Each row was made from one walk, in order. Every step used is in the known rows, and no mark comes twice. Write each row's walk.
Known rows:
S, Z: [  2.9   8.6 -31.0  17.8   4.9 -13.2   8.7 -21.7 -11.0  14.7 -30.2 -15.5
  -3.4  43.0   0.0 -11.7 -11.0 -22.5  43.5 -29.2]
V, S, Z, P: [ -9.4 -19.9  16.2  25.6 -14.7  10.2 -24.7  29.5  -5.1   3.6 -31.5 -21.5
   6.6  30.7 -32.5   1.2 -26.2 -45.5   7.9 -18.1]
L, S, Z, P: [ 10.2 -30.4  24.7  24.2  11.5  19.4  -6.2  33.5 -12.7 -11.1 -10.9 -23.2
  14.4  31.1 -31.6  21.8 -12.0  -3.2  -9.6 -11.1]
V, S, Z, P, K: [-18.8 -29.1  27.8  25.0  -4.5 -21.2 -22.0  32.1 -19.8  10.0 -29.7 -21.6
  -5.4  51.2 -29.8  20.2 -64.6 -14.8  -5.0 -22.8]
T, P, K, S: [  5.4   5.4  -0.5 -18.1 -15.9 -27.6  23.0  12.4  14.9  -7.8  -1.4 -22.3
   1.0  -9.5   8.9   3.1  10.4  44.2  10.6  -1.5]
L, S, T, P, K: [  0.5  -9.7  18.3   0.9  21.4 -10.6  16.8   1.8   9.4   2.5  21.3 -17.3
  -7.3 -46.8  21.5  36.0   9.6  76.2 -42.4  12.5]
L, P: [ 15.3   6.5 -26.9  -1.5   3.6   6.6  12.2 -39.2  -1.9 -10.1  -4.0 -12.7
  -7.6 -17.3 -20.4 -44.4 -19.7 -10.3  22.4 -17.5]
V, S, T: [-26.4  12.2 -23.4  25.9  -6.0  21.6   1.2  -6.8   9.0  50.7  -9.8 -20.4
  -3.5 -32.9  16.4  -4.5  34.4  -6.5  -1.9  -8.2]
K, P: [  5.3  -1.0 -30.7 -10.2   1.4   7.0  -3.1  -4.5  15.2 -23.0 -10.3   4.9
  -5.9 -27.8  -5.5 -26.6 -12.7 -22.6  17.0 -18.6]
P, K, S, T: [-21.5  10.8 -15.8  18.4  -5.7 -16.2  25.3  -6.6   0.5  46.9   2.1  -6.5
   0.2  -3.8  44.4  -4.0  19.9  29.7  -8.9 -15.2]
R, P, L: [  5.5  14.2 -21.6 -40.9 -13.8   1.1 -46.4 -22.9  18.7 -34.2  -5.5  21.8
   2.4   3.0   6.7 -44.0  -9.4 -49.9   9.9  12.5]
Z, P, L, S, T: [  1.1 -18.6  27.4 -15.5   8.5  41.2 -44.5  10.7  14.1   8.9  34.9  27.1
  22.2 -32.6   4.7 -25.1  17.2   1.7 -43.0  17.5]
P, K: [  6.1   4.4 -33.5   2.1   8.0 -23.4  18.7 -27.1 -11.8  15.2 -13.0 -26.2
 -11.7  18.7   4.2  -3.9 -20.7  26.6  30.3 -33.4]
T, P: [ 28.7  14.8 -19.5 -22.0  -2.2  -0.9   9.6 -22.1  23.4 -28.7  -4.7 -22.9
   2.8 -42.3   1.9 -20.8  12.7   5.0  32.3  -5.6]
R, P, V: [ 14.8  28.0 -24.2  -8.8  24.3  -1.2  29.6 -29.9  -9.2 -35.0   5.9  12.2
  -9.1  -7.2   6.7   8.5  11.5 -20.5  10.2  10.2]
L, S, Z, P, V: [ 11.2 -17.6  25.9  22.4  38.1  14.4  27.5  18.5 -35.2  -7.9  17.8   6.7
   5.9  35.2 -30.2  47.2   3.6  18.0 -13.0   6.4]
K, P, L: [ -4.8   0.0 -28.3 -43.4  -9.9   4.3 -44.1  -8.2  20.8 -19.0   3.3  44.9
  -2.0 -11.3  -6.0 -56.1 -20.9 -30.9  11.0   2.3]
Z, P, V: [ 30.9   8.5  -4.0  -8.4  27.0  15.0  24.5 -22.3 -12.6 -17.6  19.4  11.6
   9.4 -15.7 -10.3  -8.6   4.0  -8.2  18.9 -10.9]
L, S: [  8.5  -4.3 -27.1  11.1   6.2  27.5  27.9   4.3  -7.9  19.0  -3.7 -40.3
   2.6   0.0 -13.6  22.1  39.3  37.1  11.0  -8.7]
T, P, Z: [ 31.7   7.4  -8.3 -28.3 -24.3 -16.9  11.7 -32.9   9.0 -49.4  11.5 -11.1
 -22.5  -0.1  -6.8  -7.1 -25.2   1.3  29.4  -5.1]
W, S, T, P: [ 30.4  10.5  25.7   9.2 -10.2  19.3   2.5 -25.0  31.0   4.6   7.7 -16.1
  20.4 -75.9  52.3   2.3  45.5  12.2  -9.5   2.1]

Which walk is each row?
[-19.9  11.8   5.9 -31.8 -17.9  11.0 -45.3  -5.7  36.1  15.0  14.8  22.6
   1.2 -55.2  16.3 -32.8  24.9  -4.1 -17.1  33.2]
V, S, T, P, L
[-19.5  -7.4   1.7  20.6  -9.8 -41.1  15.4   3.4 -24.0  10.7 -15.2  -2.3
 -14.2  60.7 -14.8  -6.8 -47.2  12.9  -0.3 -14.9]
L, P, K, S, Z
[  6.9  -8.4 -18.8 -15.0 -20.5  -6.1  -2.4 -13.0   1.1 -45.9   5.4  18.9
 -30.8  14.1 -12.4 -12.2 -53.3 -27.1  13.3 -16.6]
K, P, Z
[ -8.5   0.1  11.0  -0.3 -12.1 -51.0  17.2  20.2   1.4  -5.7 -16.4 -12.9
  -3.2  37.1   5.0  16.1 -18.6  28.3   9.8  -2.5]
T, P, K, S, Z
[ -3.6  -0.7 -16.3  27.4  15.5  30.7  20.8  -5.7   2.2  37.1  11.2 -18.6
   3.1 -32.0  20.1  16.3  48.4  35.0 -16.7  -1.8]
L, S, T
[-21.2   1.7  12.4   2.5  -1.0 -19.8  -2.2   1.8  18.6  15.9   1.2 -16.8
 -14.7 -48.4  17.0  15.0  -6.7  36.0 -25.4   6.0]
V, S, T, P, K
[ -4.8  -9.3  18.6 -15.7 -27.9   2.2 -45.3  27.8   3.5   1.7  -5.9  31.9
  26.0  53.8  -9.4 -43.5  -9.0 -49.0   7.8   1.9]
K, S, Z, P, L
[ -5.4  -7.9  25.6  11.6  -4.0  -4.4  -0.2  15.0   8.5  16.1   9.6   2.5
  16.3 -19.0  29.9 -13.4  -6.7   6.9 -29.3 -17.1]
Z, P, K, S, T
[  3.4  21.2  -0.2  -5.5 -15.4   3.0  15.3  -0.9  37.4   4.7  11.4  -0.2
  13.7 -62.4  41.9 -24.5  54.1  11.2  -7.2  10.7]
K, S, T, P
[-26.6  11.9 -22.3  28.9  14.9  -7.5  34.6  -0.4 -36.7  39.2  -9.9  -1.8
 -17.6  52.4 -16.3  36.9  12.6   1.1  23.5   1.5]
P, V, S, Z
[-26.9  12.1  -1.9  20.0  11.0 -10.5  11.8  11.2 -24.2 -10.1 -17.6   7.1
 -21.4  40.5 -13.2  44.8  -7.6 -34.8  -4.7  21.5]
R, P, V, S, Z
[ 34.0  -7.8  40.7  28.9  14.8  11.1  17.2  -5.5 -29.4   1.6   5.2   7.4
  21.1  28.3   5.2  34.1   1.4 -15.0   7.9  -8.5]
W, S, Z, P, V
[  1.3  18.6  -9.0 -12.5   7.2   4.8  36.4  -2.4  -0.5  -1.6  14.0  -7.6
 -11.6 -32.4 -16.6  27.4  37.4  29.5  14.8  25.1]
T, P, V, S
[ 25.1 -21.2  42.0  -3.2 -22.4  15.0 -57.8   3.4  -2.4   0.2  -8.4  18.1
  32.5  38.1   1.9 -20.0 -20.0 -44.5   4.8  -7.1]
W, S, Z, P, L
[ 23.3 -31.3  51.3  31.8  -6.1 -13.3 -16.2   8.7 -21.9  -0.1 -22.4 -21.8
  16.9  45.6   5.0  26.4 -49.4  -6.6  -5.4 -32.9]
W, S, Z, P, K
[  9.7  20.8  -5.8 -42.9   0.6  -1.1 -36.6 -39.4  35.5  -5.3  25.1  36.9
   8.3 -57.6  33.9 -57.2  15.4  -6.2  -2.2  20.7]
S, T, P, L
[  9.7 -10.4  10.8 -20.6  -2.9  -2.3 -59.8  -6.2   0.2 -14.6  -6.1  29.1
  17.5  40.3 -15.7 -50.5 -43.1 -55.8  19.2  -9.7]
S, Z, P, L
[-22.9  -0.9   5.4  14.9 -14.4 -46.1   0.0  23.0 -10.8 -17.3 -33.5  -8.7
  -8.7  64.4  12.7  23.4 -34.1 -18.9  -7.5  -4.6]
R, P, K, S, Z
[  6.7 -14.8  12.9  -1.5 -14.5  -7.4   4.8  25.6  -0.5  -0.5  -3.5 -16.4
  15.2  12.8  -3.7  -8.2 -15.7   5.9  -0.5 -23.9]
Z, P, K, S
[ -1.1  -6.4 -24.6 -24.4  -3.1  27.0 -14.3   3.3  -3.1  23.4  12.2  -1.0
   5.6  14.9 -15.2  -5.7  32.4  29.9   3.6  11.8]
P, L, S
[  0.7 -11.4  12.0 -28.4  -0.3  -4.3 -28.6  14.9   5.3 -12.1   7.4  10.3
   3.3  22.9 -19.0   6.4   5.7  26.1  -4.3  31.7]
T, P, L, S, Z
[-24.1   5.3  -6.2  26.2  18.4  -7.2  27.2 -11.3 -37.3  16.9   1.0  11.5
 -26.0  40.3 -38.1  16.1 -20.3  -4.4   4.5  11.7]
L, P, V, S, Z
[-21.6  10.4   5.9   9.3  -9.7 -22.2   3.3   5.5  13.0  -1.5  -5.6   3.7
  -3.4 -15.0  48.0   3.8   1.7  -6.3 -35.5   4.4]
R, P, K, S, T
[-33.1   8.3 -11.8  14.0  21.1  16.1  17.2   4.8  -1.1  17.6  21.1  42.0
 -17.8 -50.8  12.9  12.8  18.2  -2.0 -31.5  18.6]
K, P, V, S, T
[-10.6 -20.9 -11.7 -32.3  -2.9  24.2 -33.1  27.4   9.3 -10.2  13.4  32.3
  -1.5  -6.7 -23.3  -8.6   2.4  13.2 -21.9  21.1]
K, P, L, S
[  9.9   0.7   7.8   3.6  14.9  20.8  14.8   1.0  23.3  -3.5  21.0 -17.5
   3.9 -69.3  17.8  15.9  47.3  46.6 -28.6  19.0]
L, S, T, P
[  3.1  -1.2   6.1   3.6   9.3  28.0  16.9  13.1 -14.4   4.6  11.3  -3.9
   3.0 -11.2 -27.2  14.9  14.7  -9.1   4.6   1.3]
Z, P, V, S
[-14.0  18.4 -15.6   1.2   5.1   9.3  19.0   2.8 -11.7 -12.3  -1.8  -2.6
 -16.4  -5.3 -10.7  31.7  21.2 -19.0  -5.2  22.6]
R, P, V, S
[-10.8  12.7   2.8   5.8  14.1 -15.4  25.8   5.1 -14.8  -0.1  -2.0   2.9
 -16.0  13.0 -17.6  38.5  11.1  13.1  15.3  22.4]
T, P, V, S, Z
